Each row comes from the steps of one walk. Every step used is in the known rows, and no mark comes twice. Write the walk behind each row, first mark first.
Known rows:
resivol, gagig, kesu, dibov: [ 13  -3  -7  10 -19   8 -27  -2   2 -33 -23  -3   1  28 -11   1   3  -7
  16   5  16  26  11  -3  -9  17 -15   2  27 -14 -16 -12 -18  -8]
megu, bovuv, nupaf, tori, resivol, rirup: [-19   3  38  15  -4  -4   9  23  13  10  10 -29 -32  -3  27   3  56  24
 -38 -13  15  33 -10 -45  -6 -31 -49   1  27  -7  13   6  49 -30]
dibov, kesu: [ -1   7  -2  -4 -12  13   9   9 -15  -1  -7  -1   9   7  -9 -14  -1   3
  -5  -8   0  26   1  -6 -28  13   0 -15  -8 -18 -24  14   2 -11]
fedot, megu: [ 17  -3 -12   0   1 -12  -3   5   3  14   8  27  -4  -8  14  -2  -3 -25
  15   0   8   4   5   7   0 -21 -15   1   7 -11   0  13   3 -29]
resivol, femo, nupaf, tori, nera, rirup, kisi: [  4   9  40  10   5  27  12 -28  -1  45 -19 -21   2  -5 -74 -18  68  -2
 -54  -5  -7 -32  10 -47  -8  44  26   0  55  -3  10  -6  20 -39]
femo, resivol, gagig: [ -7 -15  19   3   4  17 -11  16   1  -2 -58   2  21  31 -26  -3  16   7
   7  32 -12  -1  -1 -13  -6  -3   1  25  13 -43   7 -37   6   8]
kisi, rirup, nera: [ -8  11 -35  19  22  11  -7   7  -9 -15 -24 -23  -3  -4 -11  -9  -8 -19
 -29  -1  18 -20  27  -8  16  27  21   7   8 -11  -8  -7  -1   3]
gagig, kesu, dibov: [ 12  -5 -14  11 -20   2 -25 -13   4 -32 -11  -6 -10  10   0   0   5 -12
  13  -4  20  11   1  10  -8  22 -14 -14  15  14 -12   2 -23 -10]
gipel, femo, nupaf, tori, nera, rirup: [  6   5  35  11  10  25  21 -43  12  38 -32   4   3   0 -47  -1  65   9
 -39  -6   5 -21 -10 -34  10  -3   2 -18  60 -21   7  26   0 -21]
gipel, femo, resivol, dibov: [  6 -23  30   4  -5  37   8  -4  10  -4  -2 -27  33  27  -5  12  43  24
 -11  18   3 -23   4 -10  -4  -1  -5  14  24 -46  20 -15   5   5]
fedot, megu, bovuv, nupaf, tori, nera: [-10  15  11   4  -6 -15  20  18  -1  35  17  31 -31  -4  -2  -5  51 -15
  -9 -10  21  16 -13 -25   5 -62 -33 -15  30 -19  -1  31  22 -54]
nupaf, tori: [  3   2 -11  -9   2   9   2  -1  -3   1  -1   6  -2  -8 -14   4  17   6
 -16 -11  -4  -6   2 -21   8  -6 -19  -9  15   9  11   0  10 -11]
tori, nera, rirup, kisi: [ -2  27  23  18   2  -7  12  -7  -6  28   3  -4 -10 -14 -24 -17  18 -23
 -13   1  18 -36   6 -19   0  33  30 -21  25   8  -7  -1   3   1]
fedot, megu, bovuv, nupaf, tori, nera, rirup, resivol: [ -6  48  29  16  -8 -31  18  10   2  38   1  25 -33 -12  22  -4  49  -7
  -5 -14  25 -30  -4 -27 -10 -26 -28 -19  30  15  -6  22  28 -56]
bovuv, megu: [ -3   2  14 -10 -13  -6  -1  19 -19  10  19 -12   2 -18  -2   0   9  -1
  -8 -15   6   9 -14  -8 -10  -9  -4  21  11   8   0 -16   4   8]
gagig, kesu, dibov, resivol, femo, nupaf, tori, nera, rirup: [ 15  -5  35  19   0   6  -9 -30  -4   9 -46 -55 -13  28 -80 -15  76  20
 -36   2   9  -7  -8 -24 -19  47  -5  -7  66 -14  -3  21  13 -65]
megu, bovuv, nupaf, tori, resivol, dibov, kesu: [-15  16  37  -7 -34  12  23  43 -13  17  21 -33 -15  19  13  -3  43  43
 -50 -22  13  37 -17 -41 -24 -11 -37 -20  20 -22  -2  11  64 -45]
femo, resivol: [ -6 -17   9   5   4   7 -12   3   1   3 -39   0   7  14 -18  -5  20  -4
   5  21  -7 -15 -10   0  -8   1   3   8   4 -16  11 -30   4   6]
gipel, femo, resivol, gagig, kesu: [ -1 -21  22  23 -20  24  12 -13  10 -19 -57 -10  37  52 -16   2  24  16
  -4  27   4  17   5   1  -6  -1 -20  10  47 -44  12 -27  -7  19]
nera, rirup: [  2   9  11  13   6 -19   4 -15   6  14 -21  -4  -5 -16   0   0  -7  -2
   1 -10   5 -24   7   2  -5  13   7  -9   5  26  -2   1   0  -7]
gagig, resivol, femo, nupaf, tori, nera, rirup, kisi: [  0  20  53  23 -13  25  26 -38  -3  37  -4 -37   3  21 -71 -13  76   6
 -62 -10  -5 -47  10 -46  -8  34  25  12  48  -6  15 -21  26 -42]
resivol, rirup, nera: [  2  -5 -15  22  19  20 -17  13   3 -10  -5 -23  -9  -8 -24  -8  30  -3
 -16  -7  15  -1  33 -28   5  13  14  14  -2 -36  -4   0  -8   3]
kesu, dibov: [ 14   0  -9  -5   1   4 -25  -4   6 -18  12   0  -9  -1  -1  -3   8 -11
  17  -5  10  -7  -1  -9  -8  15  -6  -8  -1  -6 -14   0 -22  -7]
bovuv, nupaf, tori: [-20   9  17   0  -8  -1   9   7  -5  14  15   2 -19  -8  -9   3  16   3
 -26 -21   2   3   0 -21  14 -30 -16  14  16  30   7   9   8 -18]
nupaf, bovuv, megu, fedot: [ -8  20  13 -15 -43   0   5  11 -49  -4  26 -10  17 -20  18  -5  12  -3
 -17 -13  10  24 -30 -23 -28   6 -26  17  54  -7  19 -10  16 -18]
megu, bovuv, nupaf, tori, resivol: [-19  12  29   2 -15 -19  14  23   8  20  14 -11 -31  11  23  -2  29  27
 -37 -16  10  18 -30 -26   3 -33 -38 -15  26   6  16   3  50 -23]
nera, rirup, resivol, gagig, kesu: [  3  33  22  24 -24 -16  -1  -4   1 -16 -56 -11   8  19  11   6  -7  14
   4   4  12 -14  19   5 -20  41  -7   8  23  26  -5 -25  11  -2]
kesu, dibov, resivol, gagig: [ 17   3   9  -1  12 -11 -23  21  -2 -13 -10 -22   3  26  -9 -13   4  15
  -2  10   5   5   0 -25 -14  16 -13  10  11 -51 -18  -7   2  -9]
kesu, dibov, resivol, femo: [ 21  -8  14  -3   5  -3  -9  -4  -4 -13  23 -54  -1  21 -19 -14  21  22
  -9   3   1  -2   6 -18 -28  33 -14  14   5 -29  -9   3   3 -31]
nupaf, tori, nera, rirup: [ -2  18   9   5   8   0  11 -14  -5  20 -18  -5 -12 -15 -47  -1  38 -10
 -13  -8  14 -29  -1 -29   7   2  -6 -28  34  12   4  13   4 -20]
gipel, femo, nupaf: [  5 -13  30   6   3  20  11 -30  20  20 -15   5  15  17   0  -2  26  18
 -24   0 -11   2 -12  -7   4  -5   5   6  26 -33   0  14  -3  -1]
gipel, femo, nupaf, bovuv: [ -6  -5  37  -4 -17  29   3 -36  12  17  -4   9  29  14   2  -3  13  27
 -32  -5 -12  11  -7 -18   5   0 -16  -4  46 -53  22  14  11  -6]

Which walk is each row?
[-13  10  22 -20 -33   6 -10  11 -26  10  27 -11  17 -18   2  -2  -4   7
 -12 -19   6  15 -12 -19  -6  -5 -25  10  34 -14  15 -18  19   1] => nupaf, bovuv, megu
[  5  11  31 -12  -4  34  -2 -15   5  13 -22 -21  15  10 -28   1  55  36
 -40  -2 -29 -25   4 -33 -19  37  -4  27  20  -2  12 -13  22 -41] => rirup, resivol, femo, nupaf, tori
[ 14  -6  -5  19  -9 -21 -18   6  -5 -29  -7 -32 -11  22  -2  -9   8   7
  -1   2  18  11 -10  11 -13  27 -17  -9  21  -8 -13   9  -1 -14] => gagig, kesu, dibov, resivol
[ -2  33  63 -10 -43   6   6 -18 -37  20 -12 -38  25 -13   4  -8  42  26
 -40  -9  -9 -13 -19 -32 -62  60  -6  46  63  13  19 -24  34 -51] => nera, rirup, resivol, femo, nupaf, bovuv, megu, fedot
[  3 -16  49  -7  -9  23  -4  -7  13  23 -14 -38   1  33 -22  -9  38  24
 -41  16 -15  12 -17 -13 -19  18   2  21  25 -24  24  -6  38 -31] => tori, resivol, femo, nupaf
[  2  15  17   6 -37  31  20  12 -19 -14  26 -40  19  38  -7   4  21  23
 -17 -10   9   7  12 -15 -26  14   1   4 -14 -30 -11  -6  20 -26] => gagig, resivol, dibov, kesu
[  7  -8  23   0   5  -6  18   2 -11   3  16 -57  11  23 -21 -10  17  34
 -26   9 -10   4   6  -7 -21  19  -7  18   6 -23  10   5  24 -22] => dibov, resivol, femo
[ -3   3  17  26  -7  12   5  -7   7 -18  12 -42   2  14   1   8  36   6
  -8  -2  11   5  18 -16  -8 -12 -15  29  -9 -11   3 -11   9 -11] => gagig, resivol, rirup
[  5  35  52   4  -1  26  14 -27  16  28 -47   2  19  20 -31  -1  64  27
 -35   3   4 -39   0 -52  -4  17  -3   0  60 -40   2   1  11 -14] => gipel, femo, nupaf, tori, nera, rirup, resivol, gagig
[  4   3   3  -9 -18  30   6  21 -19  -3  11 -25  16   9 -10  -1  12  18
 -10  -2   4  21  13 -15 -24  23   1  -8  -8 -26 -17   9  13 -22] => resivol, dibov, kesu
[  4   2  16   4   7 -14   3  23  -8   2 -24 -24  10  27 -10 -10  -5  27
 -15  16  -3  12   0 -11  -6   6  -8  18  11 -46  -5  -8  22  -1] => dibov, resivol, gagig
[ -1   1   6  20   8  10  -4   7   3  -2  15 -17   1 -22  10  -8  23  -8
 -22  -1   7   7  26 -29  -6  27   7  14   8  -7  -6 -14   7   3] => resivol, rirup, kisi
[-14  12  37  -1 -19  -5   6  18   0  20  21 -17 -29   8   4  -3  17   6
 -38 -15  10   4 -23 -26  12 -25 -28   8  31  23  20   3  40 -18] => bovuv, nupaf, tori, resivol
[ 15   0  12  23  16  -9 -22  15   0 -12  26 -44 -11 -13  13 -20  29   0
 -21  -3  16  -3  15 -41 -17  48  -4  11   9 -33 -22  -4   8 -11] => kesu, dibov, resivol, rirup, kisi
[ -5  11  17  35 -10  12   7  -2  -1 -11  33 -38   3   5  12  -3  32  -5
 -24  -8  12 -15  27 -27  -7  15   3  22   0  -7   1 -31  14   0] => gagig, resivol, rirup, kisi
[  3  36  25   7  -4 -11  -3   3   6   5 -37  -7  10   5  16   1  -4  15
   6   3   3 -38  18 -18 -17  33   1  13   5   7  -9 -28  11   2] => nera, rirup, resivol, gagig
[ 23 -17  20  -8  18  17 -18 -13   3   9 -15 -40   0  17 -51 -14  58  33
 -39  -4 -20  -3  -8 -40 -18  33 -11  18  31 -34   2  10  17 -54] => kesu, dibov, resivol, femo, nupaf, tori
[ -2  -7  37  11   5  25 -14   6  16  25 -16 -18 -10 -11  -5 -11  59   4
 -64  -3  -3   3  -4 -53   2  28  -6  13  47 -19  19 -18  50 -21] => femo, nupaf, tori, resivol, rirup, kisi
[  7  37  24  -1 -23  14   6  12 -12   2  -6 -34  15  -2  13  -1  12  23
  -7 -11   8 -29  21 -15 -43  60   4  -8  -9   6 -22  -8  22 -28] => nera, rirup, resivol, dibov, kesu
[  2  -5  36  -9  -1  20 -16  13  14  23 -56   2   2  28 -28  -4  36  21
 -45   8 -14  12 -23 -39   7   0 -15  11  49 -37  19 -16  46 -19] => femo, nupaf, tori, resivol, gagig
[-13  -4  27  -7 -12  22 -21 -16   2  17 -23  13  13   3 -13  -6   6  13
 -23   2 -17  10 -10 -12   0   7  -3   1  27 -30  15   0  23 -18] => femo, nupaf, bovuv
[ 12 -15   3  31  -1 -10 -24   5   1 -38 -11 -52 -13  10   1  -7  36  11
   0   9  25  31   8  -9 -20  26 -26   4  20 -17 -19   6   0 -22] => gagig, kesu, dibov, resivol, rirup
[-18  48  55   7 -16  -3  33  -8   0  25  11 -35 -18   7 -13  -3  68  32
 -27 -10  11 -30   8 -42 -28   8 -17  -2  25  21   3   8  27 -48] => megu, bovuv, nupaf, tori, nera, rirup, resivol, femo
[ 14 -10  22   3 -20  21 -40   0  14  -9 -60  -6  -9  38 -26  -4  42   9
 -29   4   7  26 -21 -29  -1  23 -28  -1  65 -24   7 -14  24 -32] => femo, nupaf, tori, resivol, gagig, kesu, dibov
[  0  33 -10  16 -16   8 -30   2  -2 -58 -50 -22  12  22  31   3  -5 -11
   1  19  27   0  26  -7 -15  52 -21  16  26   9 -21 -24  -4 -12] => kisi, rirup, resivol, gagig, kesu, dibov
[  4 -14  31   5  -3  25   7  -7  15   0 -34  -4  38  38 -16   0  23  18
   0  25  -3  -3   5 -21  -3  -9 -13  16  31 -64  12 -28  -6  21] => gipel, femo, resivol, gagig
[  6 -13  40 -11  -8  21 -29 -20  -2   5  -3 -41  13  26 -31 -20  28  35
 -32   7 -17  10  -5 -32 -28  41 -15  13  36 -61  11   7  23 -51] => kesu, dibov, resivol, femo, nupaf, bovuv
[  1   0  39   0  12  30  13 -34   7  36 -37 -23   0   5 -83  -7  75  11
 -37   0 -10 -19   3 -37 -12  21  12   1  46  -4  11  16  13 -52] => resivol, femo, nupaf, tori, nera, rirup
